Known rows, with every way that one mark hangs from another:
namu{keminik{bezi pigonun{sedem{lapov}}}}: -11  4  32  -6  -29  6  17  -10  -9  16  5  5  12  18  6  4  5  -13  -6
sedem{lapov pigonun{keminik{bezi}}}: 3  -8  -5  -5  -22  16  -13  -9  12  5  -10  16  12  -13  -16  -6  9  5  3
sedem{lapov pigonun{keminik runa{namu}}}: 7  -6  -6  -19  -22  -12  -20  -4  11  7  2  10  5  -26  -22  -9  8  9  10
pigonun{keminik}: 15  -8  21  -3  -22  13  11  -4  0  3  -7  2  -14  -18  -5  6  8  -3  14
namu{keminik{bezi pigonun{runa}}}: -3  10  19  3  -24  9  25  -16  -2  6  6  19  -7  -18  21  -8  23  -1  4
sedem{lapov pigonun{keminik}}: 15  -12  3  -19  -20  5  -15  2  3  5  -11  11  6  -15  -18  0  6  7  3
pigonun{keminik sedem}: 5  -14  38  2  -25  9  9  -11  -12  -1  -3  -10  -14  0  -6  13  0  -8  14
namu{keminik}: -5  -2  29  -9  -25  9  22  9  -10  9  4  6  -11  -16  -3  11  10  6  4
sedem{lapov pigonun{runa}}: 5  -16  3  -33  -15  2  -11  0  -12  -8  -12  12  4  -22  -1  4  8  14  -2
pigonun{keminik{namu}}: 17  -16  23  4  -16  -2  17  5  11  4  4  -5  -15  -1  -6  -8  15  -11  13
bezi{keminik{pigonun{runa{namu} sedem}}}: 6  -17  40  -9  -21  -16  20  -13  -6  14  5  -16  -12  11  -3  3  9  -13  2
bezi{keminik{pigonun{sedem}}}: 14  -24  48  -8  -18  2  25  -7  -14  13  -9  -17  -13  22  1  13  7  -14  -4
pigonun{keminik{namu} runa}: 13  -17  16  4  -17  -7  9  0  9  -4  11  1  -20  -16  5  -13  21  -7  21
namu{keminik{pigonun}}: 13  8  33  -12  -22  2  31  3  -10  14  -4  9  -7  -5  7  4  15  -4  -3
namu{keminik{bezi}}: -17  2  22  4  -28  21  24  -2  0  8  6  10  -5  -14  0  4  12  4  3
namu{keminik{pigonun{sedem{lapov}}}}: 1  1  39  -20  -26  -5  15  1  -19  17  2  -1  6  15  3  11  0  -10  -5
runa{namu{keminik{bezi pigonun}}}: -4  21  27  2  -26  1  35  -9  12  23  5  9  4  0  -6  -8  14  -8  -5
bezi{keminik{namu pigonun{runa}}}: 21  -28  25  -7  -10  -13  25  2  6  10  6  -5  -18  6  14  -13  27  -12  3
lapov{sedem{pigonun}}: -6  -26  24  -20  -10  9  10  1  -14  -14  -19  -6  -7  -2  1  9  -9  9  1

Rows:
-24  5  8  1  -25  -3  6  -7  8  5  13  15  2  -23  -15  -11  17  18  1 : sedem{pigonun{runa{namu{keminik{bezi}}}}}
2  -17  4  14  -14  -1  -2  -10  19  -8  5  11  -8  -13  -3  -26  26  2  11 : sedem{pigonun{keminik{bezi namu} runa}}
-2  0  32  -20  -27  -10  7  -5  -23  8  9  4  2  2  15  6  6  -5  3 : namu{keminik{pigonun{runa sedem{lapov}}}}
-25  9  13  4  -31  3  19  -8  9  10  20  11  -4  -25  -4  -6  13  6  10 : pigonun{runa{namu{keminik{bezi}}}}
15  -20  10  1  -11  -12  -5  1  8  -8  3  6  -15  -14  -6  -18  24  5  13 : sedem{pigonun{keminik{namu} runa}}
-3  -6  31  2  -27  -8  3  -17  -3  0  11  -10  -14  -10  -10  4  3  -6  20 : pigonun{keminik runa{namu} sedem}
6  -20  41  8  -20  -6  14  0  -1  1  7  -16  -15  17  -7  -1  7  -17  13 : pigonun{keminik{namu} sedem}
1  -8  3  -34  -17  -11  -8  0  -1  2  -5  7  10  -20  -17  -1  4  12  -3 : sedem{lapov pigonun{runa{namu}}}
-5  -17  34  22  -22  6  16  -12  10  1  9  -12  -10  18  -5  -8  10  -18  12 : pigonun{keminik{bezi namu} sedem}
9  6  26  -11  -22  -4  22  -4  -12  6  4  15  -12  -20  20  -1  20  1  4 : namu{keminik{pigonun{runa}}}
0  10  27  3  -23  13  33  -9  0  14  -1  14  -1  -3  10  -2  17  -6  -4 : namu{keminik{bezi pigonun}}
12  -16  35  -22  -12  -19  13  -5  -12  0  2  -9  0  20  17  -5  9  -20  0 : keminik{namu pigonun{runa sedem{lapov}}}
-22  10  21  4  -30  9  28  -3  11  18  13  5  1  -11  -16  0  8  1  1 : runa{namu{keminik{bezi}}}
-9  -18  27  22  -23  0  9  -18  7  -9  17  -6  -14  4  7  -14  14  -14  20 : pigonun{keminik{bezi namu} runa sedem}
2  -5  32  -13  -21  12  17  -20  -10  6  -13  -2  12  20  10  7  -1  -19  -8 : keminik{bezi pigonun{sedem{lapov}}}
-6  -18  28  -25  -23  4  0  -9  -23  -8  -1  -5  -3  -6  7  15  -4  -2  8 : pigonun{runa sedem{lapov}}
0  -23  14  -6  -16  6  -3  -3  -2  -10  -12  -2  -10  -7  -5  1  -5  6  13 : lapov{sedem{pigonun{keminik}}}
-16  -22  1  8  -20  13  -9  -21  7  -19  -4  7  -11  -19  10  -12  3  9  20 : lapov{sedem{pigonun{keminik{bezi} runa}}}
23  -10  30  -12  -7  -13  29  -3  -3  -3  -3  1  -14  0  22  -12  23  -14  2 : keminik{namu pigonun{runa}}
-7  -16  7  -6  -19  -11  -9  -10  7  -9  0  -2  -10  -18  -9  -9  -4  9  20 : lapov{sedem{pigonun{keminik runa{namu}}}}
-1  11  52  -8  -25  -14  30  -4  -11  20  6  -9  -2  16  -10  7  4  -12  -6 : runa{namu{keminik{pigonun{sedem}}}}
-4  0  0  8  -22  2  -5  -19  19  -1  2  12  -2  -25  -17  -16  16  9  11 : sedem{pigonun{keminik{bezi} runa{namu}}}
